What can hang from each mark:
punop: furobe
furobe: punop
veba: furobe lidami sazuk
lidami: suni tilimu veba
ganif: sazuk
tilimu: lidami
sazuk: feti veba

Every row comes from one small tree of marks. The marks that hang from a mark follow it in brackets, in alphabetical order. Every link used is in the known rows. Which tree was each row made from?
Known rows:
ganif[sazuk[feti veba[lidami]]]: [ 25  19  -7  -8  -6  19  35  -6 -15 -26   6 -17  11   1   8 -24 -13  13]
lidami[suni tilimu]: [ 15  -2 -20  11   8  -3 -35 -10   1   7   7  -4  25 -10 -12  32  12 -15]
sazuk[feti veba[lidami[tilimu]]]: [ 27   2  -3   1 -18  15   1  -4 -11 -12  11  11  20   4   6  -6   3   6]
tilimu[lidami[suni veba[sazuk]]]: [ 17  10 -21   0  21 -18 -16   0  12  14   8  12 -19 -23 -11  12  13 -10]
tilimu[lidami[suni veba]]: [ 30  10  -6   2  21 -23 -23   5  -6  -4   5   5   4 -22 -14  22  15 -15]
veba[furobe[punop] lidami[tilimu] sazuk]: [-13 -27  -6  10 -15  -1 -17 -16  12  -4 -19   8 -35  18  10 -11 -13   6]
veba[sazuk[feti]]: [-10  14  13  -6   8  -1  20  -6  14   3  10   9   4  18   4 -19  -4  23]
veba[lidami]: [ 20  14  -2   2   9 -13  18  -9  -3   3  -2  13   5  25  -2  -8 -10 -15]
lidami[tilimu veba]: [ 15 -12  -6  11  -9 -14 -44  24   0   5  16  -8  32 -22 -13  22  10 -18]
sazuk[feti veba[furobe lidami[suni]]]: [ -3   9  -3 -15  -6  26  17 -19 -15   1  -4   6  -9   7  10   3   4  14]
veba[lidami[suni tilimu] sazuk]: [ 21   2 -49   8   7   5 -28 -29  20  25   5  13 -17  -4  -4  19   3  -9]
punop[furobe]: [ 16  26  11   2  13   2  10  -7   1  -9  -1   4  40  16  -9 -10   0 -16]
sazuk[feti veba[furobe lidami]]: [ -6   9  18 -16 -15  14  33  -9 -16  -6  -5   9  -7  22  12 -21  -7  12]
ganif[sazuk[veba]]: [ 10  13  -3   7  -6   1  34  12 -10 -10   3 -26  30  -7  -3 -13  -3 -27]
lidami[veba]: [  8   1  10   8   4 -14 -10  27   0   5  10  -3  29  -8 -10  12   3 -17]
lidami[suni tilimu veba[sazuk]]: [  6 -12 -38  10   3   3 -56   6  22  28  18  -5   8 -41 -11  38  16  -9]
sazuk[feti veba[furobe[punop]]]: [-22 -18  48   2 -17  10  28  14 -13 -32 -13  -5  15  20  12 -16  -4  21]
ganif[sazuk[veba[furobe lidami]]]: [ -4   9 -13  -7 -17   9  35 -10 -19  -6  -9 -23  -9   6   6 -24 -16 -19]
sazuk[veba]: [  8   9  15  12  -8  -6  33  21  -4   7   6   4  34  10  -3  -3   3 -30]
sazuk[veba[furobe lidami]]: [ -6   5   5  -3 -14   3  33  -5 -14  10  -8  10  -6  21   7 -14  -5 -24]

Write each row's tree:
[ -1   4 -19  -5  -5  15  18 -14 -14  18  -8   7 -11   5   5   8   0 -19] => sazuk[veba[furobe lidami[suni]]]
[  1   2 -24   5  11   2 -20  11  21  30  12   1   6 -25  -8  30   9 -10] => lidami[suni veba[sazuk]]
[  5 -14 -17  11  -8  -9 -39  18  19  18  18   0  11 -23  -8  13   8 -15] => lidami[tilimu veba[sazuk]]
[ 11  11  14 -10  13 -18  -7   6   7  -9  12  12 -14  -7   0 -18   5  21] => tilimu[lidami[veba[sazuk[feti]]]]
[  8  18   9  -3  -5  14  34   6 -14 -26   8 -29  29  -5   3 -20  -5  10] => ganif[sazuk[feti veba]]
[ 13  18 -25  -8  20  18   7 -29  15  10   2  15 -15  10   6   2  -3  26] => veba[lidami[suni] sazuk[feti]]
[-37   7  19 -13   0   1  15 -16   7   8   0   2 -16  23   5 -26  -4  28] => veba[furobe sazuk[feti]]
[-17  -8  -8  -3   3   0 -27   7  -6  17   2 -13   8 -22  -9  31   9 -10] => lidami[suni veba[furobe]]
[-14 -27   8   8   2   6 -26  19  -3  -7 -13 -13   6 -13  -2  33   2   2] => lidami[suni veba[furobe[punop]]]
[-36 -13  37  -3  -4   4  15  -6  12 -19 -13   2 -15  27  13 -23 -13  37] => veba[furobe[punop] sazuk[feti]]
[-31 -28  17   7  -9  -5  -7  24  14   2  -9  -4 -12  -2   4   0  -8   4] => lidami[veba[furobe[punop] sazuk]]
[  0   1  -1  -9  13 -22 -24  -5 -15   2  -6  -2 -18 -17 -11  14  13 -10] => tilimu[lidami[suni veba[furobe]]]
[-20 -11  17  -6  -2   8  18 -17  10 -20 -19  12 -35  36  17 -26 -21  43] => veba[furobe[punop] lidami sazuk[feti]]
[ 15  14 -36   4  17   4   6 -24  19  29   0  18 -18  10   0   7  -6  -9] => veba[lidami[suni] sazuk]
[ -6 -12  33  -3 -16  19  30   3 -13 -33 -18   8  -7  28  20 -18 -14  25] => sazuk[feti veba[furobe[punop] lidami]]
[-11   0 -14 -10  12 -17 -20 -10   5  17  -4   6 -39 -20  -5   4  11  -6] => tilimu[lidami[suni veba[furobe sazuk]]]
[-15 -18  23   4  -2 -25  -9  12   7 -17 -16   8 -39   1   2 -21  -4   3] => tilimu[lidami[veba[furobe[punop] sazuk]]]
[-19   4   2  -2 -17   4  33   5 -19  -5  -5 -33   7  -2  -1 -21  -5 -19] => ganif[sazuk[veba[furobe]]]
[ 20 -13 -26  11   1   3 -56  12   2  13  15 -11  29 -37 -15  48  17 -14] => lidami[suni tilimu veba]
[ -1 -20  15   5   8 -18 -26   4 -11 -27 -19   1 -17 -11  -5  15   6   2] => tilimu[lidami[suni veba[furobe[punop]]]]
[ 20  14  12  -4  -5  12  34   2  -8  -9   5  13  15  19  11 -13  -5   5] => sazuk[feti veba[lidami]]
[-34  -4  14 -15  -6   5  -8   5   9   9   9  -5 -11  -6   4  -8  -1  26] => lidami[veba[furobe sazuk[feti]]]
